Every row comes from one small tree of marks. The marks that hang from a mark follow it in brackets, in alphabetical order. Every link used is in the known rows. Which tree was each row made from?
Known rows
vazi[pelak[susur[dipak]]]: .19	-.13	.05	.11	-.07	.23	-.14	.06	-.23	-.03	.06	-.06	.08	.07	-.01	.32	.03	.05	-.12	.29	-.23	.01	-.02	-.06	-.21	-.06	.20	-.04	-.06	-.15	.01	.04	.12	.02	-.07	.10	.09	-.13	-.10	-.01	.11	-.28	.16	-.10	.09	.06	.10	-.04	.08	-.02
pelak[dipak[zopi[dapa]] susur]: -.05	.20	-.12	-.24	-.02	.06	-.12	.10	-.18	.02	.19	.00	-.03	.03	.03	.47	.27	.08	-.01	.11	-.13	-.04	-.05	.00	-.18	-.05	.09	-.15	.13	.03	-.09	.12	.24	-.11	.05	.06	-.10	-.30	.21	.04	.00	-.45	-.04	.32	.02	.04	.11	-.09	.23	.08
dipak[zopi]: .03	.09	.00	-.19	-.03	.11	-.10	.02	-.10	.09	.09	-.01	.00	.02	.04	.11	.15	.06	-.12	.13	-.16	-.03	-.05	-.05	-.08	.02	.07	.08	.12	-.02	-.12	-.05	.15	-.06	.01	-.02	.00	-.12	.05	.01	.19	.03	.04	.20	.07	.04	.06	-.13	.15	-.04
dipak[dapa susur]: -.16	.08	-.06	-.34	-.04	.03	-.08	.06	-.05	.15	-.08	-.05	.02	.04	.07	.07	.23	.09	-.04	.08	-.13	.04	.02	-.02	.18	-.04	.11	.10	.09	-.01	.07	.02	.19	-.18	.14	.01	.13	-.17	.08	-.14	.14	-.09	.04	.17	-.04	-.01	.05	-.14	-.03	-.09
zopi[dapa dipak[susur[vazi]] pelak]: .06	.03	-.07	-.24	-.02	.09	-.12	.00	-.14	.03	-.12	-.16	-.04	.10	.12	.41	-.23	.14	-.12	.32	-.12	.13	-.06	.01	.02	.10	.13	-.08	.17	.11	-.37	-.08	.26	-.27	.05	.23	-.08	-.20	-.03	-.13	.29	-.35	-.03	-.36	-.10	-.03	.12	-.11	-.07	-.33
dapa[pelak[dipak[susur]]]: .04	-.03	-.05	-.12	.00	.08	-.13	.11	-.08	-.01	.00	-.11	.05	.02	.01	.33	-.08	.09	-.04	.06	-.18	.04	-.01	-.02	.03	-.01	.14	-.04	.10	-.11	.15	.07	.25	-.13	.05	-.03	.08	-.21	-.11	-.08	.27	-.10	.10	-.12	-.08	-.06	.01	-.11	.10	-.15
zopi[dapa dipak]: .08	.11	-.05	-.19	-.04	.06	.03	-.02	-.17	.00	.03	-.02	-.09	.07	.08	.28	-.04	.07	-.01	.00	-.07	.06	-.09	.01	.14	.06	.13	-.02	.15	.00	-.05	-.08	.08	-.20	.06	.17	-.06	-.16	-.03	-.07	.18	-.24	-.08	-.09	-.05	.03	.22	-.12	.00	-.16
susur[vazi[pelak[dapa dipak[zopi]]]]: -.01	.14	-.03	-.06	.04	.11	-.30	.14	-.16	-.05	-.02	-.12	.07	.01	.02	.55	.13	.13	-.18	.09	-.18	-.06	-.01	-.06	-.30	-.05	.10	-.07	-.01	-.04	-.37	.15	.20	-.07	-.18	-.02	.14	-.32	-.09	.02	.16	-.26	.01	.25	.06	.07	.04	-.04	.15	.09
zopi[dapa[pelak[dipak susur[vazi]]]]: .14	.03	-.08	.11	-.04	.09	-.21	.04	-.17	-.09	.00	-.16	.16	.05	.04	.57	-.13	.05	-.09	.17	-.11	.03	-.02	-.01	-.17	-.05	.16	-.23	.04	.01	-.01	.13	.20	-.10	.01	.05	.06	-.26	-.08	.12	.04	-.54	-.03	-.09	-.02	.02	.08	-.04	.00	-.08
vazi[pelak susur]: .12	-.08	.01	.02	-.03	.10	-.09	-.02	-.05	.01	-.17	-.09	.11	.05	.05	.28	-.16	.10	-.09	.13	-.19	-.07	.02	-.07	-.09	-.03	.20	.10	.03	-.26	.30	-.05	.06	.03	-.07	.02	.14	-.12	-.12	-.24	.18	-.10	.14	.07	.02	.00	.06	-.09	.02	.05
dapa[pelak]: .16	-.10	.03	.05	-.03	.09	-.14	-.01	-.06	-.01	-.04	-.05	.12	.02	.03	.14	-.22	.04	-.03	.03	-.14	.06	-.08	-.05	-.02	.00	.15	.04	.09	-.14	.16	-.06	.10	-.04	.03	-.03	.11	-.05	-.24	-.01	.28	.04	.06	-.14	.04	-.02	.09	-.11	-.03	-.14
dapa[pelak[susur[dipak[zopi] vazi]]]: .20	.02	.04	-.01	-.04	.25	-.33	.05	-.24	.02	.12	-.16	.15	.04	.02	.39	.02	.07	-.26	.49	-.23	.07	-.01	-.01	-.41	-.03	.18	-.15	-.05	.05	-.22	.06	.24	-.03	-.06	.03	.09	-.21	.03	.24	.12	-.22	.11	.01	.22	.07	.07	-.08	.06	-.08
zopi[pelak[dipak vazi[susur]]]: .11	-.09	-.02	-.14	.01	.01	-.14	.12	-.02	-.15	-.04	-.18	.22	.06	-.02	.50	-.14	.04	-.06	-.04	-.22	.02	-.07	.01	-.29	.04	.13	.01	.18	-.12	-.08	.03	.23	-.10	-.02	.06	.04	-.33	-.08	-.18	.13	-.20	.01	-.01	-.18	.04	-.01	.04	.13	-.20
pelak[dapa susur]: .05	.08	-.08	-.03	-.12	.12	-.07	.08	-.15	-.06	.02	.05	.09	.01	.00	.21	.03	.04	.00	-.10	-.13	-.05	-.09	-.04	-.17	-.14	.16	-.04	-.04	-.06	-.07	.06	.11	-.03	.04	.04	.09	-.25	-.22	.08	.00	-.33	.04	.18	-.03	.06	.10	-.04	-.05	-.07
susur[dipak[dapa[pelak] zopi]]: -.04	.01	.05	-.31	.05	.07	-.34	.06	-.12	.11	.11	-.11	.05	.03	.05	.20	.28	.09	-.10	.31	-.19	.15	-.07	.03	-.18	.04	.16	-.01	.10	.03	.01	.05	.20	-.14	.02	-.03	.17	-.13	.12	.09	.20	.02	.00	.16	.26	.00	.12	-.14	.07	-.01
dapa[pelak[dipak[susur] vazi]]: -.05	.08	-.04	-.18	-.02	.04	-.09	.17	-.07	-.06	-.01	-.19	.13	.00	-.02	.45	.02	.06	-.08	-.04	-.24	.08	-.03	.02	-.06	-.06	.13	-.05	.11	-.08	.05	.12	.26	-.12	.03	-.05	.08	-.35	-.05	-.04	.24	-.18	.10	-.04	-.19	-.06	-.02	-.06	.15	-.19
zopi[dipak pelak]: .21	-.13	.01	-.18	-.01	.12	-.12	.00	-.11	-.05	-.09	-.02	-.01	.08	.02	.20	-.29	.06	-.02	.06	-.14	.12	-.14	-.04	-.05	.13	.13	.03	.20	-.09	-.18	-.11	.17	-.16	.02	.19	-.06	-.12	-.17	-.19	.41	.05	-.04	-.37	-.03	.00	.16	-.06	-.01	-.32
susur[vazi]: .22	.01	.02	.11	-.05	.16	-.06	-.01	-.11	.00	-.03	-.11	.18	.07	.04	.14	-.09	.03	-.19	.13	-.10	-.03	.03	-.07	-.04	.01	.08	.06	.03	.02	-.23	-.07	.10	-.10	-.02	.02	.12	-.11	-.17	.04	.11	-.12	.04	-.07	-.03	.11	.00	-.08	-.03	-.21
dipak[dapa susur zopi[pelak[vazi]]]: -.32	.08	-.05	-.61	-.01	-.01	-.27	.14	-.01	.12	-.07	-.17	.04	.02	.07	.28	.32	.07	-.08	.17	-.26	.13	-.08	.04	-.15	.00	.08	.05	.21	.06	-.28	.07	.34	-.17	.09	.01	-.02	-.35	.29	-.14	.27	-.06	.03	.28	-.03	-.08	.03	-.07	.11	-.13
dipak[dapa susur zopi]: -.29	.15	-.07	-.57	-.03	.05	-.17	.08	-.07	.22	.00	-.05	-.05	.01	.09	.12	.41	.13	-.08	.21	-.17	.03	.00	.00	.05	-.03	.09	.09	.13	.05	-.05	.04	.27	-.17	.11	-.02	.05	-.21	.29	-.09	.18	-.04	.04	.40	.06	-.03	.04	-.17	.09	.01
susur[dipak[dapa[pelak[vazi]]]]: .01	-.01	.06	-.13	-.01	.04	-.23	.10	-.10	-.02	.06	-.20	.21	.03	.03	.30	.20	-.01	-.09	.07	-.21	.20	-.06	.06	-.13	-.02	.17	-.01	.06	.01	.01	.08	.15	-.14	.03	-.04	.22	-.24	.04	.09	.13	-.12	.02	.07	.04	.01	.09	-.04	.01	-.17
dipak[susur[vazi] zopi]: -.06	.17	-.04	-.28	-.05	.16	-.12	.05	-.11	.15	.01	-.13	.05	.03	.08	.21	.10	.11	-.26	.34	-.19	-.03	.05	-.02	-.07	-.03	.06	.04	.05	.10	-.29	-.01	.25	-.13	.01	-.01	.03	-.21	.12	.00	.17	-.12	.11	.16	.02	.04	-.03	-.15	.12	-.09

Write each row's tree
.06	.05	.07	-.21	.04	.13	-.40	.05	-.14	.10	.07	-.21	.14	.04	.08	.29	.21	.10	-.23	.44	-.17	.15	.00	.03	-.22	.04	.15	-.06	.04	.11	-.20	.06	.21	-.15	-.03	-.03	.22	-.17	.11	.17	.15	-.07	.00	.12	.24	.05	.08	-.12	-.01	-.06
susur[dipak[dapa[pelak] zopi] vazi]
.04	.00	.01	.07	-.06	.17	-.12	.01	-.10	.07	-.17	-.19	.10	.06	.06	.29	-.10	.10	-.24	.29	-.18	-.03	.07	-.07	.00	-.05	.13	.06	-.01	-.09	-.10	-.02	.16	-.06	-.06	.02	.11	-.16	-.11	-.15	.25	-.20	.18	-.09	-.06	.00	-.02	-.10	.02	-.08
dipak[susur[vazi[pelak]]]
-.07	.23	-.03	-.22	-.07	.10	-.08	.12	-.23	.01	.29	-.11	.05	.04	.04	.50	.33	.04	-.14	.22	-.23	.04	-.08	.07	-.30	-.08	.12	-.13	.04	.14	-.28	.09	.21	-.10	.02	.07	-.05	-.34	.28	.19	-.09	-.50	.03	.32	.05	.07	.12	-.06	.22	-.03
pelak[susur[dipak[zopi[dapa]]] vazi]
.12	-.06	-.04	-.27	-.04	.14	-.30	.04	-.16	-.01	-.25	-.12	.10	.09	.04	.34	-.12	.06	-.11	.23	-.15	.16	-.06	-.01	-.17	.05	.16	-.08	.11	.01	-.29	.03	.26	-.20	.04	.22	.01	-.30	.01	-.11	.24	-.24	-.08	-.17	.01	.04	.15	.00	-.18	-.27
zopi[dipak[dapa] pelak[susur[vazi]]]
-.03	-.02	-.03	-.28	.00	.05	-.26	.08	-.06	.00	.03	.01	.03	.00	.04	.20	-.04	.09	-.02	.05	-.16	.03	-.19	-.04	-.28	.03	.10	.02	.14	.00	-.35	-.02	.21	-.08	-.02	.05	.03	-.17	-.14	.01	.26	-.04	-.02	.11	.09	-.01	.12	-.07	.04	-.11
dipak[zopi[pelak[dapa]]]
.13	-.03	.04	-.13	.02	.16	-.34	.08	-.16	-.01	.15	-.12	.14	.05	.04	.31	-.04	.11	-.22	.36	-.17	.06	-.11	-.01	-.43	.07	.10	-.06	.03	.16	-.68	.01	.21	-.12	-.10	.07	.11	-.23	-.13	.15	.10	-.20	-.01	-.03	.14	.10	.08	-.06	.04	-.19
susur[dipak[zopi[pelak[dapa]]] vazi]
.02	.15	-.03	-.19	-.05	.15	-.13	.06	-.23	.06	.29	-.02	-.03	.05	.06	.36	.24	.06	-.10	.35	-.16	.02	-.07	.01	-.22	-.04	.14	-.12	.04	.11	-.16	.04	.17	-.11	.04	.09	-.05	-.19	.21	.16	-.05	-.43	.02	.23	.16	.07	.15	-.13	.17	.02
pelak[susur[dipak[zopi[dapa]]]]
.06	.01	.01	-.23	.00	.08	-.14	.04	-.10	.07	.04	-.09	.15	.07	.05	.20	.20	.08	-.10	.24	-.14	.04	.04	.03	-.07	.02	.19	.07	.04	-.02	.13	.01	.12	-.14	.05	.04	.24	-.17	.06	-.07	-.07	-.16	.01	.21	.07	.10	.09	-.10	-.03	-.07
vazi[susur[dipak[dapa]]]
.00	.03	-.05	-.13	.00	.15	-.23	.13	-.18	-.02	.00	-.04	-.02	.02	-.03	.48	.24	.09	-.09	.17	-.23	-.06	-.03	-.08	-.27	-.07	.13	-.09	.05	-.18	-.01	.14	.23	.01	-.09	.03	-.04	-.27	.09	-.09	.21	-.22	.09	.22	.07	.01	.07	-.05	.26	.13
vazi[pelak[dipak[zopi] susur]]
-.07	.12	-.04	-.25	-.04	.11	-.40	.05	-.13	.10	-.14	-.15	.16	.01	.07	.32	.15	.07	-.16	.28	-.19	.08	-.01	-.02	-.25	-.08	.16	-.10	.03	.00	-.05	.11	.27	-.08	.02	-.04	.11	-.29	.13	.10	.16	-.18	.02	.28	.19	-.01	.09	-.08	-.09	.01
dipak[dapa[pelak[susur[vazi]]] zopi]
.05	.00	-.06	-.26	-.03	.13	-.18	.08	-.16	-.02	-.17	-.11	.02	.05	.06	.36	-.22	.16	-.14	.16	-.16	.10	-.09	.01	-.11	.03	.14	-.05	.06	.07	-.47	-.02	.26	-.21	-.01	.18	.04	-.31	-.23	-.09	.30	-.23	.00	-.24	-.09	-.01	.11	-.06	-.12	-.33
zopi[dipak[susur[vazi]] pelak[dapa]]
.01	.13	-.06	-.17	-.04	.10	-.10	-.01	-.18	.05	-.12	-.19	-.02	.06	.13	.44	-.22	.15	-.14	.25	-.12	.14	-.02	.06	.10	.02	.18	-.11	.09	.05	-.05	-.03	.23	-.22	.05	.13	.02	-.24	-.03	-.03	.29	-.32	.03	-.23	-.04	-.06	.14	-.15	-.09	-.22
zopi[dapa[pelak] dipak[susur[vazi]]]
-.01	-.07	.03	-.46	.06	.06	-.36	.05	-.06	.10	.04	-.12	.08	.07	.07	.26	.18	.12	-.11	.47	-.20	.10	-.05	.04	-.31	.11	.17	.03	.16	.00	-.09	-.01	.26	-.13	.01	.08	.10	-.19	.19	-.11	.11	-.06	-.02	.19	.20	.04	.11	-.09	.02	-.04
vazi[susur[dipak[dapa zopi[pelak]]]]
.07	.03	-.01	-.18	.04	.07	-.25	.08	-.10	-.01	.10	-.08	.03	.00	.00	.35	.02	.08	-.05	.07	-.18	.03	-.06	-.03	-.18	.02	.11	-.06	.15	-.09	.04	.06	.24	-.09	-.02	-.06	.03	-.19	-.05	.01	.30	.04	.02	.07	.08	-.02	.07	-.11	.20	-.02
dapa[pelak[dipak[zopi]]]
.11	.01	.00	.00	.00	.03	-.14	.14	-.08	-.14	.03	-.16	.19	.01	-.04	.45	-.02	-.01	-.04	-.17	-.21	.09	-.07	.00	-.13	-.03	.12	-.05	.13	-.10	.02	.10	.18	-.09	-.01	-.05	.10	-.29	-.15	.02	.23	-.12	.03	-.03	-.14	.00	.02	-.01	.15	-.17
dapa[pelak[dipak vazi]]
.19	.08	.06	-.07	.00	.23	-.18	.03	-.20	.06	.22	-.13	.11	.06	.04	.24	.17	.07	-.29	.42	-.16	.01	.02	-.02	-.22	.04	.07	.00	.01	.14	-.47	-.02	.17	-.11	-.07	.02	.10	-.15	.09	.16	.06	-.12	.06	.07	.14	.14	.03	-.11	.15	-.13
susur[dipak[zopi] vazi]
-.01	.04	.01	-.17	.02	.13	-.24	.09	-.17	.01	.07	-.08	.05	.02	.05	.44	.17	.19	-.15	.26	-.24	-.05	-.04	.01	-.37	-.04	.22	.00	-.06	-.11	.00	.05	.15	.02	-.15	.02	.20	-.27	-.03	-.03	.05	-.22	.12	.32	.19	.05	.14	-.10	.12	.16
vazi[pelak[dapa] susur[dipak[zopi]]]
-.05	.17	-.09	-.32	-.01	.11	-.29	.14	-.16	.05	.02	-.12	.10	.04	.01	.43	.42	.06	-.15	.22	-.16	.01	.05	-.02	-.22	-.05	.08	-.11	.05	.08	-.26	.19	.30	-.18	.01	.01	.06	-.38	.24	.06	-.01	-.31	-.05	.41	.05	.09	.01	-.05	.10	.01
pelak[dipak[dapa zopi] susur[vazi]]
.21	-.11	.07	.07	.00	.16	-.12	.01	-.13	-.01	.00	-.12	.13	.08	.03	.35	-.08	.12	-.15	.31	-.21	-.02	.02	-.03	-.18	.01	.23	.06	-.03	-.19	.21	-.03	.07	.00	-.11	.06	.18	-.10	-.10	-.16	.10	-.16	.14	-.03	.07	.06	.08	-.09	.07	.01
vazi[pelak susur[dipak]]
-.17	.00	-.07	-.28	.03	.02	-.18	.14	-.08	.06	-.13	-.12	-.01	.04	.03	.37	.30	.08	-.04	.11	-.18	.02	.05	-.05	.09	-.03	.13	.04	.10	-.14	.14	.14	.23	-.16	.01	.00	.14	-.25	.08	-.27	.21	-.20	.07	.15	-.08	-.05	.02	-.09	.11	.03
vazi[pelak[dipak[dapa susur]]]
.08	-.10	-.01	-.06	-.10	.10	-.15	.10	-.09	-.10	-.06	-.10	.21	.05	-.02	.31	-.12	-.04	-.06	.01	-.24	.07	-.13	-.04	-.27	-.03	.13	-.03	.11	-.08	-.21	.01	.21	-.02	.03	.09	-.05	-.28	-.09	-.05	.19	-.23	.06	-.08	-.12	.01	.04	.04	.04	-.24
zopi[pelak[susur vazi]]
-.07	.17	-.10	-.33	-.06	.06	.08	.02	-.17	.07	-.01	-.04	-.16	.06	.10	.31	.02	.13	-.03	.10	-.11	.06	-.05	.03	.20	.01	.13	-.02	.14	.03	-.01	-.05	.19	-.22	.11	.17	-.08	-.22	.07	-.12	.22	-.30	.01	-.09	-.10	-.03	.16	-.18	.02	-.17
zopi[dapa dipak[susur]]
.17	.09	.02	-.07	-.05	.27	-.20	.05	-.27	.05	.19	-.10	.11	.06	.01	.34	.16	.07	-.27	.48	-.21	.00	.02	-.02	-.34	-.03	.12	-.09	-.05	.12	-.39	.04	.21	-.06	-.05	.05	.04	-.21	.11	.20	-.03	-.29	.09	.13	.15	.15	.04	-.08	.13	-.08
pelak[susur[dipak[zopi] vazi]]
.00	.15	-.07	-.10	-.03	.00	-.02	.20	-.12	-.16	.10	-.08	.16	.00	-.04	.44	.19	.01	-.02	-.32	-.16	-.01	-.08	.01	-.17	-.09	.09	-.03	.04	-.01	-.29	.13	.14	-.13	-.02	-.02	.13	-.40	-.18	.06	.01	-.30	-.03	.24	-.22	.08	.03	.02	.14	-.14
pelak[dapa dipak vazi]
-.08	.13	-.09	-.24	-.06	.02	-.12	.21	-.13	-.07	-.01	-.11	.17	.03	-.03	.46	.38	-.01	-.03	-.14	-.21	.05	-.01	.01	-.14	-.11	.11	-.06	.07	-.03	-.05	.21	.22	-.16	.07	.01	.07	-.44	.16	-.01	-.01	-.36	-.03	.35	-.16	.06	.03	.03	.10	-.08
pelak[dipak[dapa] susur vazi]
-.21	.23	-.06	-.46	-.02	.09	-.22	.07	-.08	.21	-.07	-.16	.04	.03	.10	.20	.35	.11	-.21	.31	-.16	.03	.07	.00	-.01	-.02	.07	.05	.06	.12	-.24	.05	.28	-.21	.06	-.02	.10	-.26	.25	-.02	.13	-.12	.04	.34	.07	.02	.00	-.15	.02	-.04
dipak[dapa susur[vazi] zopi]
.30	-.02	.03	.16	-.08	.26	-.12	.04	-.25	-.02	.13	-.11	.20	.08	.00	.28	-.01	.03	-.26	.34	-.16	.01	.03	-.03	-.21	-.05	.13	-.08	-.07	.07	-.26	.02	.15	-.07	-.03	.10	.11	-.17	-.08	.18	-.06	-.36	.09	-.10	.04	.16	.04	-.04	.01	-.21
pelak[susur[dipak vazi]]
.01	-.02	-.03	.01	-.03	.05	-.13	.04	-.07	-.04	-.17	-.05	.12	.02	.05	.35	-.12	.11	-.06	-.03	-.17	-.09	-.04	-.04	-.17	-.09	.23	.06	-.04	-.23	.19	.01	.05	.03	-.10	.02	.21	-.21	-.25	-.18	.09	-.22	.09	.21	.02	.01	.11	-.06	-.05	.08
vazi[pelak[dapa] susur]
-.01	.19	-.09	-.17	-.02	-.01	-.03	.19	-.09	-.15	.03	-.11	.21	.01	-.03	.54	.11	.06	-.04	-.29	-.20	-.05	-.03	.05	-.24	-.10	.15	-.03	.02	-.07	-.08	.13	.14	-.08	-.04	-.03	.18	-.48	-.13	-.02	-.09	-.37	.00	.34	-.19	.09	.02	.03	.10	-.07
pelak[dapa dipak vazi[susur]]
